Each row was made from one path, in order. Every step used is in the known rows, and no mark comes twice. Write each row's path.
Known rows
Z > P: -13,17,7,-12,-4,-5,-24,7,-13,-5,1,9,0,-5,-1,-11,-2,4,8,3,0,6,6,11,-7,-8,-5,-7
S > P > Z: -4,14,-2,-15,-1,-1,4,4,-11,-9,-8,4,9,-8,14,-7,-8,-3,3,3,-5,-3,15,3,-21,7,6,-6
S > P: 1,13,-8,-5,-3,0,-9,0,-14,-5,-11,1,3,-3,1,-5,-7,-3,-1,5,6,-8,10,-4,-5,4,5,8
S > P > D > W: 6,13,-6,-6,13,-1,4,9,-14,-2,-8,-16,3,-26,-1,-12,-4,-11,-7,9,12,-5,12,-1,-22,16,2,-4
D > P: 0,-6,-12,15,3,2,-8,3,-2,-7,2,0,9,0,0,-3,-10,-5,-2,4,14,-4,-2,-1,-3,-13,13,11
P > D: 11,4,6,1,10,-9,4,-4,-14,15,-1,-1,-8,-16,4,-3,-5,-7,-3,4,6,10,6,5,-17,15,0,-6
X > Q > U > W > D > P: -2,5,-16,20,13,-26,-18,-4,-4,-25,-10,-24,0,-16,-41,-13,-2,-6,-17,17,-9,-37,-16,-6,0,-21,23,30
S > P > R: 25,7,-19,-9,7,-14,-6,10,-11,-4,-5,3,10,-9,-2,-5,-6,-5,-9,7,-3,-4,10,-10,-7,15,5,4
U > W > D > P > Z: -10,4,-1,-2,12,-6,-1,3,8,-19,-4,-6,3,-22,-3,-18,-7,-10,0,5,4,-27,-8,5,-10,-20,0,6
S > P > X > Q > U: 20,22,-17,5,-3,-20,1,2,-23,-15,2,-12,-3,-6,-15,-2,7,1,-19,7,-22,-4,12,-5,-12,2,39,8
W > U: -19,-16,8,9,2,-3,-6,-6,-7,14,-2,-4,9,-2,-9,-3,16,4,11,-2,-16,-7,-6,-7,7,1,20,9
U > W > D > P: -3,3,-7,8,9,-5,-14,0,5,-15,-6,-10,-3,-18,-16,-15,-5,-10,-6,6,15,-32,-13,-2,6,-22,-1,19
R > P: -4,5,11,7,-9,-9,-28,10,-9,9,-17,-1,0,10,0,0,1,5,-2,3,7,-5,9,6,-3,0,12,7
X > P: 7,-7,-5,2,9,-4,-2,-3,-2,-10,7,6,19,-9,6,7,5,5,-3,8,-1,-4,6,2,6,1,7,-1
X > Q: -4,3,-13,-2,8,-19,-4,-3,-11,-6,10,-1,2,-2,-20,1,4,6,-12,-1,-2,5,-18,-4,-1,-5,6,-2
D > P > X > Q > U: 20,4,-21,25,3,-17,2,3,-12,-16,14,-14,4,0,-14,0,3,-1,-19,7,-14,1,0,-1,-11,-15,49,10
D > P > X > Q > U > W: 8,17,-13,11,4,-16,13,9,-10,-30,10,-20,-7,-11,-17,-11,13,-7,-27,8,-15,-10,-3,0,-14,-28,32,17
Q > U: 5,-1,4,13,-5,-1,0,-2,4,-4,-14,-13,2,4,-4,1,2,-3,-2,12,-22,-12,15,1,-6,6,19,14
Z > P > S: 1,17,8,-19,2,-6,-19,8,-16,-14,8,-4,-7,-5,-2,-13,-6,-8,-6,0,-2,17,3,26,-21,-4,10,-15
A > P > X > Q > U: 28,26,-10,15,-8,-20,-4,0,-20,-6,12,-4,-3,13,-23,3,15,-6,-9,3,-26,12,9,5,2,-29,44,14
R > P > X > Q: 9,15,-4,5,-4,-26,-18,12,-22,5,10,-2,-8,3,-12,3,11,11,-19,-6,1,11,-5,4,-4,-9,30,-6
Q > X > P: 11,-21,-8,3,2,0,3,-10,-4,-13,11,2,0,4,8,3,-2,7,-6,10,-9,-6,19,6,5,-12,30,2
Z > P > X > Q > U: 5,27,-3,-1,-5,-24,-14,8,-21,-17,14,-4,-6,-7,-17,-6,11,7,-10,6,-28,11,10,12,-15,-10,32,-7
R > P > X > Q > U > W > D: 11,21,5,11,-2,-34,-23,9,-11,-9,-12,-23,-19,-10,-31,-10,16,3,-24,7,-18,-29,-2,4,1,-11,35,15
X > Q > U > W > D > P > R: 21,0,-27,17,25,-38,-14,6,1,-23,-3,-22,6,-21,-42,-13,0,-7,-27,19,-18,-33,-18,-10,-3,-10,24,28
Z > P > R: 10,13,-3,-14,6,-18,-21,17,-9,-5,8,11,5,-12,-5,-10,0,3,-1,4,-11,10,7,5,-11,3,-2,-9

Write each row's path
-5,-22,7,13,28,-5,5,0,-10,7,9,-15,27,-32,-5,-2,25,-1,1,9,-13,-6,3,-1,-5,12,26,-4	X > P > D > W > U
13,11,10,6,-12,-8,-14,16,-11,10,1,0,-11,6,10,0,8,4,-8,-6,3,5,14,9,-2,-3,26,-5	R > P > X
-24,-20,4,7,10,7,4,7,7,2,4,-19,17,-9,-14,-6,24,1,7,-2,-15,-12,-10,-9,5,-2,21,3	D > W > U
-3,21,14,-10,4,-15,-22,4,-26,9,-1,8,-9,-20,3,-13,-5,-3,5,8,4,16,14,17,-23,6,-5,-12	Z > P > D
10,35,-8,-8,-2,-18,12,6,-21,-27,-3,-19,-14,-16,-16,-13,16,-5,-27,9,-23,-13,9,-4,-17,-10,24,14	S > P > X > Q > U > W
5,1,1,0,17,-1,13,10,1,3,2,-15,0,-21,-2,-6,3,-9,-7,4,5,3,3,4,-17,12,0,-12	P > D > W
14,16,-4,3,7,-26,5,-1,0,-17,5,-24,-18,-20,-32,-10,17,-1,-22,4,-26,-24,-10,-2,3,-10,25,9	P > X > Q > U > W > D
-4,1,10,13,11,-5,-7,1,-18,22,1,-10,12,-10,-18,-7,22,-15,14,2,-9,5,3,1,-2,-14,26,12	A > P > D > W > U
24,-10,-23,13,13,-10,-6,13,1,-6,8,2,14,-6,-2,-2,-10,-6,-9,6,3,1,-2,-6,-6,-3,12,8	D > P > R
11,13,-21,6,15,-22,-3,2,-6,-20,21,-10,-10,-25,-27,-14,5,-4,-22,-4,10,-16,-26,-3,5,-31,19,6	U > W > D > P > X > Q
20,-1,-18,5,21,-18,-11,10,10,-13,0,-7,2,-24,-18,-14,-5,-10,-13,7,5,-28,-14,-8,4,-11,1,17	U > W > D > P > R
18,-3,3,6,19,-12,2,-6,-17,5,5,5,10,-24,10,4,1,-1,-6,12,3,6,13,8,-10,16,7,-5	X > P > D
18,9,-3,19,3,-6,0,4,8,-21,-4,-21,-11,-18,-11,-14,2,-12,-12,8,-11,-34,7,3,1,-18,32,22	Q > U > W > D > P > X
-12,-4,2,5,16,-3,-2,3,-20,12,-9,-20,12,-27,-9,-14,13,-8,4,7,-4,-13,5,-8,-15,16,24,6	S > P > D > W > U
37,-24,-19,1,12,-11,4,1,-1,-12,17,3,7,-3,5,5,-2,5,-14,11,-18,-2,18,-1,2,-2,30,0	Q > X > P > R
-8,8,-10,11,14,-26,-4,0,1,-28,-7,-20,6,-18,-29,-16,-2,-7,-14,15,-20,-32,-11,2,-17,-17,24,17	X > Q > U > W > D > P > Z
-11,7,17,0,-6,-8,-17,14,-6,7,-14,2,5,6,12,-2,0,4,0,1,-4,0,13,13,-19,4,14,-6	R > P > Z
13,-6,-2,3,25,-3,9,7,-3,-7,9,-10,19,-30,4,1,9,-3,-11,12,2,0,7,5,-11,14,6,-13	X > P > D > W
1,26,-6,-14,0,-23,-15,11,-25,-11,28,8,-8,-11,-15,-8,11,10,-9,-7,-5,21,-7,10,-8,-16,15,-22	Z > P > X > Q
20,20,6,6,1,-11,-11,-5,-25,20,-2,9,-6,0,-2,-3,-2,-16,6,4,7,19,12,10,-8,-11,6,10	A > P > D
30,-14,-27,20,20,-21,-22,6,8,-2,5,-1,13,-13,-16,-3,-14,-4,-6,6,8,-19,-12,-7,7,0,18,11	W > D > P > R
0,-7,-10,12,11,-8,-12,0,8,-6,0,1,13,-11,-2,-7,-17,-4,7,2,6,-18,-4,5,-5,-8,18,1	W > D > P > Z
11,16,-2,-3,6,-11,-8,-4,-28,11,-13,-1,-5,-19,5,-10,-11,-8,-3,9,11,0,15,2,-21,19,5,2	S > P > D
-5,12,13,0,-3,1,11,3,5,-17,-18,-21,-8,-5,-6,-10,10,-8,-8,14,-24,-20,13,1,-10,-5,2,20	Q > U > W
13,5,-15,12,20,-25,-13,-3,-5,-32,-3,-36,-5,-13,-41,-16,-6,-18,-31,13,-10,-27,-22,10,-16,-18,37,22	X > Q > U > W > D > P > S
25,-1,-26,31,10,-26,-15,-2,-5,-12,11,-16,1,-8,-32,-2,-2,0,-15,6,-9,-20,-7,-2,4,-12,53,13	W > D > P > X > Q > U
18,-20,-7,3,17,0,15,1,-4,-10,14,-15,1,-17,6,-2,2,-1,-13,14,-5,-2,20,7,-12,-1,29,-10	Q > X > P > D > W
15,2,-2,13,13,-8,-9,0,5,-29,-12,-36,-8,-11,-20,-18,-10,-23,-19,14,-9,-33,-2,14,-14,-13,32,25	Q > U > W > D > P > S
20,20,-8,-5,-6,0,4,5,-16,-6,5,1,-6,-9,10,-4,1,-2,-6,-3,2,0,15,-1,-4,1,17,-3	S > P > X
